Each row comes from the steps of one walk. Every step used is in the known rows, and no mark comes twice. Write the walk behind each row, first mark first.
Known rows
s/p: [  6   3  10 -11  -8   3 -11  13  -8  14 -14  -7  11 -26   7  21  -2 -12
   9  -2  21]
t/j/b/f: [  2 -29  25   9  10 -16   0  -7  -5 -14  25 -10 -33  48   7 -22   2  10
 -28   1  -6]
j/s: [  1   2  -1  -5   4   3  -7  -5 -17   7 -34   7  21 -22 -14  23   5  -5
 -19  -2   1]
j/s/p/t: [  8  20  -2 -12   3   9  -2   7 -15   9  -4  -3  19 -43 -10  40   8 -21
  27  34  12]
g/j/m: [-10  -7 -10  -5  28   7   7 -14   9   9 -33   7  32  63   8 -19  13  25
 -17 -33  10]
k/f/t/j/b: [  5  -4  -9  24  -3 -19  10   6 -10   3  32   6 -32 -22  -5 -83  10  34
 -16   3   3]
b/f/s/p/t/j: [  2   0 -12  -9 -12   5  -5   2   5 -23  33  -5 -29 -10  12  26  -4 -21
  27 -19  -6]
k/f/s/p: [ 12   9 -35 -17  -6   6 -13  10  -8   3  -8  10 -28 -85  -2 -27   7 -15
   1 -33   7]
g/j/b/f/s: [ -8 -11 -27   7  18  -1   1   7  12 -34 -20   3  -5  42 -19 -60   5  11
 -27 -30 -13]
p/t/j: [ -2   7  25  16 -11   3   1   0 -10 -24  14  -4  11  21  11  45   2  25
  21  16  -5]
f/b: [ -3  15  14   8 -15 -13 -13 -16  -2 -21 -21   3  42   3   8   6  -2  14
  13   9  10]
t/j: [ -3 -12  18   5 -14   1  -3  -5 -17  -5  -5  -4  -4  27  14  18   1  26
 -12 -18  -5]
j/g: [ -7  13   5   9   7  11   4   8   3  11 -38  -3  11 -15   9  -4 -15   2
 -17  -3 -10]
k/f: [ 13  -6  12   2  12  -2  -9   3 -10 -18  -5  13   7 -56   4   9   6   7
 -10  -7   4]
s/p/b: [  1  15  24  -8  -7  10  -4   3   5  27 -15  -6  32  20   4  36   1   3
  19  34  13]
b/f/t/j/g: [-10  -9  -8  14   5  -1  15   5  20   2  10   2 -21 -11  16 -17 -27 -12
 -14 -28 -17]
s/p/b/f: [  7  -7  33 -14  13   3  -6  -3  21  10   6  -2  21  16   7  58  -6 -26
  15  26  11]
p/b: [ -5  15  30  12  -1   5  -5  -7   7   8 -24   5  49  31  -3  48  -2  21
   6  31   1]
k/f/b: [ 11   7  11   3   2 -16 -11 -20  -6 -31   0  13  23 -39  10 -18   8  15
   7   9   4]
g/j/s: [ -3  -7 -11 -11  14  18   9   2 -15 -11 -48   4  36  27 -18  -2  13  16
 -25 -22  -9]
b/f/s: [ -3  -5 -15   3   2  -4 -20  -1  13 -28 -17  14  -2 -35  -6  26 -13 -27
 -11 -41  -4]
b/f/t/j: [ -3 -21   4  13  -5 -13   0   2  12 -15  24   8  -5  -7   8  20 -16 -10
  -2 -30   1]
j/s/p/b/f/t: [  3   4  -7 -12  10   1   4  -3  22  30   2  11  28 -30 -19  26  -7 -40
  14  24  13]
p/s: [ -7  19  20   9   4  -9 -17  -3   1 -20 -51  -3  24 -37  -1   2 -15  13
   2  11  -6]

Write each row's walk
[  6 -21  17 -31   9   9   8 -23  -1  24  17  -5 -11  47   6  33   8 -16
  -8  16 -10] : t/j/s/p/b/f
[ -8   0  -4  18 -25  -6   2   6  -4   3   2   3   6  -6   4   0  -8  19
   2 -23   4] : f/t/j
[  5 -22 -18 -20  -4  -3   6   1  -2  18  24   1 -26 -34  -1  -2  -4 -36
  -4 -26   7] : b/f/t/j/s/p
[  1   6  10   0   4  -5  -1   9  33  17  11   6  33 -19  -3  40 -16 -29
  30  22  19] : s/p/b/f/t
[ -9   3  -6  29 -19 -17   7   9  -7  14   9  -5 -13  19  -7 -62   1  33
  -9   6   7] : f/t/j/b
[  6  20  16   0  -5   5  -7  20  -4  -3   5  -7  25 -34   7  47  -2 -12
  41  30  21] : s/p/t
[  0   4 -18  14   0   4  20   6   1  11   9   8 -27 -46  14 -57 -10  15
 -16 -23 -17] : k/f/t/j/g
[ -5  24 -24   8 -25  -2   1  10 -13   8  21 -16 -40  17  -3 -55  12  20
  21  18   1] : f/s/p/t/j/b
[  8 -11  26   1   9 -10   4   6  -2 -13  56 -20 -32  31  13  -3   5  -6
  18  38   6] : s/p/t/j/b/f
[  4  12 -16  -4   0   3 -15  11  16 -24  13   4  -2 -52  -1  39 -10 -40
  35  -4   9] : b/f/s/p/t
[ -2  18   7  -1  -7  19  17  10  -4  15  10 -20 -18   9  27  -2  -7   5
  21  19 -10] : s/p/t/j/g
[  4 -17   4 -35  31  21  15  -6  11   6 -19   0  32  55 -10  25  12 -13
  -5  10  -7] : g/j/s/p/b/f
[  2  16 -17   6   7 -11 -11  15  12 -14  21  -5 -22 -28 -11 -20  -1 -27
  25  24  11] : j/b/f/s/p/t
[  3  -5 -21 -16  -1   1 -19   7  12  -4  -5   4 -20 -44   0  14 -10 -43
   2 -41   8] : b/f/s/p
[ -1 -12   1  -9  -8   6   3 -15 -27   7 -12  -1  -4  20  -2   8  10  13
 -27 -16 -12] : t/j/s
[  1  -1 -24  -6   2 -10 -14  10   8   6   3  -5 -36 -20 -11 -44  -2 -28
 -10 -11  13] : j/b/f/s/p
[  3 -15  24  13  23 -19 -10   3   6 -14   6  -1  -3   8  -5 -10  -3  -7
 -20  15   8] : j/b/f
[  8  -8 -27   1  -2  -3  11  -7 -18   2  12  18 -17 -57 -10 -30  11   9
 -18 -22  -7] : k/f/t/j/s
[  0   6   8   4  -4   7   7 -13 -23 -11   5  -1   7  12  -3  35  11  15
   6  18 -13] : p/t/j/s
[ -7   7  -1   6   5   2 -13 -15  27 -12 -17  15  21  11 -11  39 -11 -10
   0  -3 -13] : p/b/f/s
[  6   8 -29   3  -2   1 -14   1  -5 -19 -17  21 -12 -71  -8 -16   4   3
 -12 -35  -5] : k/f/s
[  5 -12  -5 -28 -14   9   5  -6 -29  30  -5 -10 -25   6   6  -2  13  -3
 -13 -14   2] : t/j/s/p
[ -9  -1   9   5  -6  12  12  -4  -7  13 -17 -10 -20  29  23 -19 -10  22
 -24 -16 -23] : t/j/g
[ -6 -16 -14  10  -4 -15  -6  -9   0 -14  14  -2 -51  34  -3 -49   1   7
 -29 -26 -15] : t/j/b/f/s
[ -2   5  -4 -29   9  28  17   0  -4  26 -38  -3  42  59 -15   0  19  14
  -1  17  -4] : g/j/s/p/b
[ -6   2  -7  21   0 -11  -2  -5   5 -33  31  -2 -33  26  -6 -28   2  10
   4   9 -16] : p/t/j/b/f/s
[  0  -9  11  -4  -9  -2   7   0  23  18  33  -1   3  24  10  24 -11 -11
  22   7   7] : s/p/b/f/t/j
[  1   0   9 -25 -13  15  11 -17 -16  43  -4 -10  -2  51   1  14  15  13
  -3  22  -7] : t/j/s/p/b
[ -6 -13  -9  20  22 -12  10  21  22 -23   0   4  22  21 -19 -51  -4   8
 -11  -8   6] : g/j/b/f/t
[ -4  12 -14 -11 -22   9  16  -8  -4  51   1  -1   8  19 -10  -8   6   7
  11  19   3] : f/t/j/s/p/b
[ -3   9  23  26  -6  -9   6   3 -15 -13  22 -13  -6  45   2 -18  11  41
  10  44  -4] : p/t/j/b
